Each row was made from one small tree. Brackets hold a mark, then the marks that hang from it, in alphabetical order. Every link used is in the known rows. Write each row's tree.
Known rows
[F R]: [ 27.9 -13.5 -10.5  23.0  25.7   9.2 -37.5  12.9  25.2  -9.3 -10.4  -9.5
  -9.2  -6.4  10.1  13.1]
[D V]: [ 26.8  -0.6 -15.2  -7.1  23.1  11.5 -31.5   3.2  11.5  15.4 -14.3  11.4
 -10.6  22.2  23.7   4.6]
[S [V [F [R D]] N]]: [ 26.3 -57.3  12.9  23.9  13.2   5.0 -11.9  -2.8   8.6 -15.3  -1.9  21.3
 -15.4   0.7   8.8  -1.1]
[R [D [V [N S]]] F]: [ 26.8  46.6 -12.3 -14.1  30.1   7.0 -11.6  -7.0   8.5  20.1  -5.6   0.6
 -12.8  59.3  31.4  12.7]
[N S V]: [ 27.9  16.4  -3.9   7.9   2.4  11.6 -12.8  -2.8 -21.5  27.1 -18.0  -3.7
  -8.1   6.1  16.4   7.5]
[R [D V] F]: [ 26.9  20.1  -2.2 -15.3  38.0   6.0  -9.6  -6.3  30.7  20.4  -5.0   1.4
 -13.5  48.1  34.4  17.0]
[V F N]: [ 25.3 -25.4 -15.0  24.8   4.7  14.6 -19.7  14.5   8.5 -39.1 -12.9  14.2
 -15.1   3.4  11.9  -5.6]
[N S]: [ 27.5  13.6 -15.1   9.1   8.3  14.1 -18.4  13.1  -4.6   9.7 -15.2  -5.6
  -6.1   7.9  16.0  13.2]
[R [D N] F]: [ 25.9  25.0   2.6  -8.0  41.1   5.3 -19.7  -3.2  19.9   1.9  -3.3 -20.0
 -17.7  53.6  18.8  17.3]
[S [V N]]: [ 26.6  -5.2  18.2   6.2   0.5   6.2 -26.1   2.3 -10.4  -5.8  -7.0  13.7
 -13.5  14.0  16.1  -1.4]
[F [R D]]: [ 28.5 -10.8  -7.0  16.4  34.1   4.7 -35.8   7.7  28.8 -11.1  -2.1 -15.4
 -10.8   7.9   9.6  19.3]
[N D]: [ 28.5  14.1   2.8  12.0  11.2   4.4 -25.1  33.9  10.7 -14.4 -14.8 -10.8
 -14.1 -13.8  27.0   3.4]
[S [V F [N [D R]]]]: [ 25.9 -41.8  19.3  27.7  -1.4   8.1  -5.1  16.0   1.0 -21.8 -11.6  18.5
 -19.9 -16.9  18.7 -11.9]
[D N]: [ 25.5   5.0  -9.0   2.2  26.9  10.7 -44.2   7.1  -1.9  -8.5 -12.3 -15.4
 -15.8  29.1   4.4   5.1]
[F [R [D V]]]: [ 28.3 -11.1 -14.2   6.9  40.2   4.9 -36.8   0.4  26.6   5.8  -3.3  -5.3
 -10.7  18.2  13.6  15.7]
[V F [N S]]: [ 25.5 -13.9 -23.7  25.5   0.5  16.8 -10.9  13.1  -7.3 -22.5 -15.3  13.2
 -11.4   5.1  10.4  -3.3]
[S [V F N]]: [ 25.5 -50.4  14.8  18.4   0.2   9.2  -8.2   1.7  -0.2 -15.4  -8.4  28.2
 -15.2  -0.4  14.0  -7.0]

Which tree is each row?
[ 26.1  18.4   9.9  -9.0  34.5   4.5  -6.0 -11.0   2.4  23.5  -2.9 -11.6
 -15.2  52.7  18.2  17.0] => [R [D [N [S V]]] F]
[ 28.1   3.5  14.1  21.3   0.7   8.6  -3.2  24.9 -10.4  13.9 -17.0  -6.9
 -14.4 -21.1  24.0   1.6] => [N [D R] [S V]]
[ 25.4 -36.2  -6.1  18.8  28.0   9.9 -29.4  -6.7  -2.2  -0.4 -14.4  -4.8
 -17.9   9.6  -0.7  -2.2] => [D [N [V [F R]]]]
[ 25.9 -79.8  15.6  19.7  26.8   5.0  -9.7  -7.2  15.3  -0.5  -2.6  15.8
 -15.9   0.0   4.7   3.6] => [S [V [F [R [D N]]]]]
[ 26.3   6.9 -12.8 -16.8  42.3   5.4 -40.7  -6.9   3.1  10.2  -3.3  -7.6
 -16.5  55.4  11.5   9.3] => [R [D N V]]
[ 24.8  -3.3   0.0  14.4  18.5  16.3 -26.5   1.2 -15.8  11.9 -15.1 -15.9
 -17.6  20.0   1.2   3.3] => [D [N [S V]] R]
[ 26.0 -27.6   1.0   2.2  27.8   6.4 -14.1  -5.9  -5.1   5.3  -2.1  -2.5
 -15.6  32.1   4.5  10.0] => [R [D [N [S [V F]]]]]
[ 26.8  51.2  -1.7  19.5   6.4   9.4 -28.0  29.9   4.7 -29.2 -16.0 -16.5
 -19.4   6.8  26.7  -3.2] => [V [N [D [R F]]]]
[ 28.2 -15.2  -0.2  24.0  -0.3   7.7   9.1  15.8 -15.8  14.8 -21.7   4.2
 -13.3 -27.8  23.6  -4.6] => [N D S [V F]]
[ 25.8 -36.3 -19.9  36.7  14.4  12.8 -25.6  12.9  16.7 -37.3 -11.3  10.1
 -14.1  -6.7   5.9  -3.2] => [V [F R] N]
[ 26.8 -50.5  15.1  30.4   6.5   3.4 -10.2  12.9   3.4 -16.6  -8.8  21.0
 -16.6 -20.8  15.0  -9.4] => [S [V [F R] [N D]]]
[ 25.4  12.8  -9.6   3.8  28.1  18.3 -15.5   2.6  30.8  18.0 -18.8   0.5
 -15.9  23.6  31.3   6.3] => [D [R F] V]
[ 27.5  -7.4 -10.3  12.8  42.7   4.2 -45.0   2.8  18.0  -9.3  -1.9 -22.3
 -14.3  22.6   1.1  16.0] => [F [R [D N]]]
[ 26.6 -22.5 -26.0  32.2  16.7  11.4 -15.7   7.3   3.9 -22.2  -6.9   4.2
 -12.1   6.8   4.0   3.9] => [V [F [R D]] [N S]]
